Every row comes from one small tree of marks. The marks that hang from a mark follow it in brackets, in the order of their numbers. Every link used is in the known rows. Which tree was each row made from?
Known rows:
j801{j96{j150{j204} j475} j863}: [-0.04 -2.18  1.33  2.97 -0.01  0.21 -0.55 -0.68 -4.91 -2.90  0.90  0.34
 -1.36  0.04  0.26  0.32 -0.60 -1.11 -1.00 -1.06 -0.18 -1.20]
j801{j96}: [-0.22 -0.27  0.98  0.83  0.15 -0.05 -0.01 -0.15 -0.72 -0.28  0.37  0.01
  0.44  0.19  0.07  0.08 -2.17  1.21 -0.81 -0.24 -0.09 -0.42]
j801{j863{j475}}: [ 0.40 -1.45  0.93 -0.48 -0.61  0.56  1.30 -0.89 -2.16 -1.54 -0.56 -0.55
 -3.56  0.10 -0.56  0.82  2.16 -0.81 -0.95  0.35 -0.22 -0.40]
j863{j475{j96 j204}}: [-0.07 -1.73  0.04 -0.92 -2.54 -0.58  1.34 -0.71 -0.90 -0.52 -0.64 -0.54
 -1.87  0.23 -0.19  0.59  0.25  0.17 -0.74 -0.82  0.46  1.24]
j863{j475{j204{j150}}}: [ 0.01 -2.49 -0.90  0.59 -2.45 -0.17  3.86 -0.40 -0.12 -2.81 -0.81 -1.04
 -0.90  0.35 -0.67  0.35  0.86 -0.21  0.02 -0.62  0.19  1.09]
j475{j204}: [-0.14 -0.21 -0.55  0.27 -1.67 -0.59  1.51 -0.01  0.14 -0.57 -0.34 -0.60
  0.19  0.20 -0.05  0.09  0.38 -0.33  0.35 -0.63  0.39  0.34]
j475{j96 j204{j150 j801}}: [ 0.48 -2.42 -1.56 -0.10 -2.50 -1.42  1.93  0.01  0.14 -2.90 -0.43 -1.67
  5.61  0.33  0.05 -0.30 -1.23  0.55 -0.09 -1.29  0.80  1.38]
j204{j801}: [ 0.39 -0.21 -0.39  0.58  0.47 -0.50  0.41 -0.27  0.42 -0.59 -0.25 -0.61
  2.65  0.34  0.33 -0.39 -0.69 -0.38  0.07 -0.17  0.14  0.25]
j475{j204{j150{j96}} j863}: [ 0.22 -3.28 -1.11 -0.84 -3.49 -1.55  4.23  0.94  0.58 -3.23 -0.54 -2.73
  0.75  1.31  0.05  0.35  1.10  0.69 -0.87 -0.24  0.50  1.10]
j475{j96{j801} j204}: [ 0.27 -1.26 -1.50 -0.68 -1.70 -1.70 -0.17  0.86 -1.26 -0.97 -0.53 -2.46
  2.23  0.05  0.12  0.34 -0.40 -0.01 -0.59 -1.41  0.86  1.25]
j475{j96 j204{j150 j801} j863}: [ 0.50 -3.19 -1.65 -1.06 -3.52 -2.15  3.49  0.18  0.61 -3.55 -0.53 -2.76
  5.09  1.26  0.06 -0.26  0.16  1.09 -0.75 -0.69  0.79  1.99]
j204{j150}: [ 0.23 -1.44 -0.76  0.23 -0.67  0.07  1.24  0.25  0.24 -1.97  0.01 -0.53
  1.67 -0.02 -0.35 -0.10 -0.20  0.49  0.15 -0.13 -0.02  0.34]
j863{j475{j96 j204{j801}}}: [ 0.33 -1.94 -0.42 -0.35 -1.98 -1.09  1.77 -1.10 -0.60 -1.10 -0.91 -1.08
  0.77  0.59  0.13  0.14 -0.41 -0.18 -0.72 -1.01  0.61  1.48]
j801{j96{j150 j475{j204}} j863}: [ 0.26 -1.18  0.84  2.21 -0.91 -1.01  0.69 -0.65 -4.74 -3.55  0.08 -0.34
  0.31  0.20 -0.06  0.68 -0.63 -1.03 -0.88 -1.46  0.24 -0.65]
j96{j475 j801}: [ 0.66  0.15 -1.42  1.66  1.55 -1.15 -0.47  1.52 -2.34 -1.52 -0.26 -2.23
  0.30 -0.42  0.38  0.31 -0.33 -0.77 -0.39 -0.34  0.25  0.15]
j96{j150 j475}: [ 0.28 -0.06 -0.14  1.70  0.98 -0.52 -1.25 -0.36 -2.43 -1.39  0.07  0.63
  0.11 -0.11  0.25  0.02 -0.48 -1.44  0.08 -0.79 -0.05  0.15]
j801{j96{j475{j204}} j863}: [ 0.24 -0.96  0.66  2.01 -1.06 -0.96  1.92  0.36 -3.84 -3.08  0.15 -1.36
 -0.48 -0.06 -0.01  0.87 -0.33  0.08 -1.00 -0.59  0.36 -1.05]
j863{j475{j204{j150{j96}}}}: [ 0.15 -3.35 -0.65  0.06 -2.64 -0.39  3.52  0.13 -0.36 -2.72 -0.95 -1.78
 -1.90  0.60 -0.25  0.62  0.33 -0.10 -0.70 -0.69  0.30  0.97]
j204{j150 j475 j801{j96}}: [ 1.15 -2.55 -0.79  2.55  0.52 -0.65  2.51  0.37  1.25 -4.04 -0.14 -0.72
  4.25  0.66  0.10 -0.19 -2.51  1.93 -0.62 -0.52 -0.07  0.50]
j863{j475{j96{j801}}}: [ 0.49 -1.81 -0.54 -0.98 -0.27 -0.66 -0.62  0.08 -1.85 -0.43 -0.70 -1.99
 -1.37  0.10 -0.05  0.61 -0.23  0.09 -1.43 -0.65  0.28  1.25]
j801{j96 j863}: [ 0.20 -0.91  1.55  0.35 -0.34  0.14  0.41 -0.33 -2.51 -1.59  0.42 -0.60
 -0.20  0.15 -0.22  0.59 -0.63  0.72 -1.25 -0.06 -0.10 -1.15]

Which tree is each row?
[ 0.61 -3.42 -2.28 -0.64 -2.83 -2.20  3.72  1.76 -0.07 -3.84 -0.91 -4.68
  1.61  1.29  0.08  0.48  1.17  0.14 -1.18 -0.65  0.73  1.47]
j475{j204{j150{j96{j801}}} j863}
[ 0.46 -2.99  1.16  2.36 -0.34  0.42 -0.11 -1.03 -1.90 -3.37  0.45  1.00
 -1.20  0.67 -0.02  0.32 -0.24 -0.19 -0.97 -1.13 -0.36 -0.49]
j801{j96{j150{j204{j475}}} j863}
[ 0.18 -0.76  0.75  1.61  0.78 -0.65 -0.71 -1.49 -1.09 -1.36  0.01  0.31
  3.96  0.86  0.36 -0.48 -2.94 -0.29 -0.54 -1.29  0.00  0.28]
j204{j801{j96{j150}}}
[-0.33 -1.64  0.53  2.43 -0.12  0.05  0.75 -0.53 -0.42 -0.58  0.56 -0.42
  1.78  0.47  0.66 -0.60 -2.23  0.33 -0.53 -0.68  0.05 -0.29]
j150{j204{j801{j96}}}
[ 0.79 -1.11 -0.39  0.01  0.45 -0.56 -1.52 -0.42 -3.16 -2.52 -0.50 -1.68
  1.14  0.29 -0.28  0.47  1.26 -2.28 -0.70 -1.11  0.14  0.03]
j96{j150 j801{j863}}
[ 0.73 -2.76 -0.89  1.14 -0.58 -0.52  0.01  0.02  1.04 -1.41  0.07  0.23
  1.82  0.38  0.76 -0.35 -0.95  0.77 -0.39 -0.70  0.25  0.95]
j150{j204{j475{j96} j801}}
[ 0.79 -0.95 -1.27  1.24  1.33 -1.39 -0.59  2.09 -2.53 -1.36 -0.40 -2.85
 -0.58 -0.16  0.78  0.55 -0.77 -0.71 -1.11 -0.37  0.36 -0.02]
j150{j96{j475 j801}}
[ 0.68 -2.67 -0.73  1.79  0.07 -0.69 -0.16  1.78 -4.30 -2.56  0.05 -3.14
 -2.66 -0.12  0.74  0.76  0.89 -1.56 -1.52 -0.40  0.32 -0.90]
j150{j96{j475 j801{j863}} j204}
[ 1.03 -2.68 -0.51  1.90 -0.24 -0.05  1.43 -0.27 -0.05 -3.15 -0.16 -0.44
  0.16  0.37  0.34 -0.02  1.38 -0.65 -0.34 -0.15 -0.03 -0.37]
j150{j204{j475 j801{j863}}}
[ 0.35 -3.53  0.59 -0.10 -1.66  0.22  0.62 -1.36 -2.55 -1.65 -0.10 -0.96
 -1.37  0.29  0.20  0.20  0.88 -0.69 -1.40 -0.35  0.16  0.21]
j150{j204{j801{j863{j475{j96}}}}}
[ 1.32 -2.22 -1.68  1.60  0.38 -0.63  2.29  0.37  1.94 -3.79 -0.57 -0.69
  4.01  0.40  0.05 -0.26 -0.49  0.76  0.15 -0.29  0.05  0.91]
j204{j150 j475 j801}
[ 0.38 -0.83  0.09  1.89  0.53 -1.76  2.29  0.32 -1.65 -2.47  0.19 -1.94
  1.99  0.96  0.69 -0.08 -1.46  1.03 -1.38  0.23  0.12  0.11]
j204{j801{j96{j475{j863}}}}
[ 1.29 -2.50 -1.42 -0.90 -0.44 -2.15 -0.54  0.30 -0.44 -2.98 -0.63 -1.77
  1.68  1.29  0.18  0.38  0.82  0.24 -1.42 -1.08  0.21  2.18]
j204{j475{j96{j150 j801} j863}}
[ 0.29 -2.11 -0.39  2.04 -0.05  0.28 -0.37 -0.86  0.37 -1.88  0.09  1.64
 -0.92  0.52  0.22 -0.20  0.39 -0.94  0.24 -1.05 -0.28  0.61]
j96{j150{j204{j475}}}
[ 0.57 -3.52 -1.07  0.75 -2.14 -0.90  3.99 -0.20  0.09 -3.21 -1.25 -2.20
  0.78  0.98  0.10  0.19 -0.51 -0.50 -0.68 -0.79  0.50  1.18]
j863{j475{j204{j150{j96} j801}}}
[ 0.33 -1.84 -1.59 -1.64 -2.65 -2.39  1.52  0.96 -0.83 -1.73 -0.61 -3.53
  1.64  0.97  0.11  0.38  1.10  0.47 -1.24 -0.83  0.85  1.80]
j475{j96{j801} j204 j863}
[ 0.79 -1.66 -0.20 -0.21  0.10 -0.14  0.85 -0.01 -2.88 -2.23 -0.90 -2.69
 -2.76  0.08 -0.50  0.95  2.01 -1.39 -1.30 -0.09 -0.01  0.06]
j96{j801{j863{j475}}}
[ 0.76 -1.10  0.98  2.51  1.18 -0.91 -0.44 -1.02 -4.36 -3.54  0.15 -0.57
  2.52  0.40  0.35  0.13 -1.65 -1.11 -1.15 -1.02  0.02 -0.79]
j204{j801{j96{j150 j475} j863}}
[ 0.93 -3.36 -0.94  0.17 -2.39 -1.08  3.13  0.27 -1.02 -4.32 -0.79 -2.88
  3.34  0.68  0.03  0.30  0.42 -0.56 -0.75 -0.78  0.63  0.06]
j475{j204{j150{j96} j801{j863}}}
[ 0.85 -3.64 -1.58  0.60 -0.79 -1.35  1.95  1.78  0.76 -2.52 -0.43 -2.97
 -2.16  1.33  0.81  0.46  1.51  0.27 -1.54 -0.10  0.15  1.03]
j150{j96{j801} j204{j475{j863}}}
[ 0.65 -2.26 -1.49  2.29  0.58 -0.38 -0.97  0.05 -0.27 -2.49 -0.33 -0.40
  0.00  0.47  0.29 -0.06  0.38 -1.58 -0.07 -1.48 -0.04  1.04]
j96{j150{j204{j475}} j801}
[ 0.54 -3.16 -2.36 -1.32 -3.34 -2.31  2.66  1.18 -0.58 -3.57 -0.58 -4.22
  3.39  0.97 -0.23  0.31  0.88  0.93 -0.99 -0.92  0.84  2.10]
j475{j96{j801} j204{j150} j863}
[ 0.87 -1.82 -0.24 -1.30 -0.36 -0.95 -2.70 -0.46 -3.86 -2.16 -0.33 -1.69
  2.08  0.20 -0.13  0.52  0.42 -1.22 -1.28 -1.49  0.35  0.50]
j475{j96{j150 j801{j863}}}
[ 0.26 -1.94 -1.11 -0.74 -1.83 -1.35  0.81  0.25 -1.71 -1.16 -1.08 -2.45
 -0.93  0.28 -0.12  0.71  0.09 -0.38 -1.09 -1.27  0.68  1.69]
j863{j475{j96{j801} j204}}
[ 0.39 -2.92  0.25  0.57 -0.95 -0.11  0.71 -0.14 -1.54 -1.59  0.02 -1.32
 -0.09  0.55  0.70  0.02  0.43 -1.10 -0.98 -0.24  0.21 -0.85]
j150{j96 j204{j801{j863}}}
[ 0.46 -3.75  0.64  0.72 -1.13  0.31  1.81 -0.73 -2.06 -1.85 -0.48 -1.40
 -3.18  0.75  0.47  0.37  1.08 -1.43 -1.45 -0.11 -0.01 -0.44]
j150{j96 j204{j801{j863{j475}}}}
[-0.14 -0.33  0.13  2.55 -0.65 -1.15  1.78  0.58 -2.25 -1.71  0.19 -0.79
  0.17 -0.10  0.28  0.39 -1.82  0.59 -0.48 -0.77  0.37 -0.27]
j801{j96{j475{j204}}}
[ 0.67 -1.84 -0.73  0.09 -1.56 -0.76  2.35 -0.14 -2.74 -2.88 -1.25 -3.01
 -2.44  0.31 -0.60  1.08  2.37 -1.69 -0.95 -0.72  0.41  0.39]
j96{j801{j863{j475{j204}}}}
[ 0.34 -1.88 -0.19  1.72  0.07 -0.45  1.70 -0.23 -0.06 -2.78  0.15 -1.22
  4.79  0.48  0.09 -0.37 -2.95  1.27 -0.60 -0.51  0.08  0.20]
j204{j150 j801{j96}}
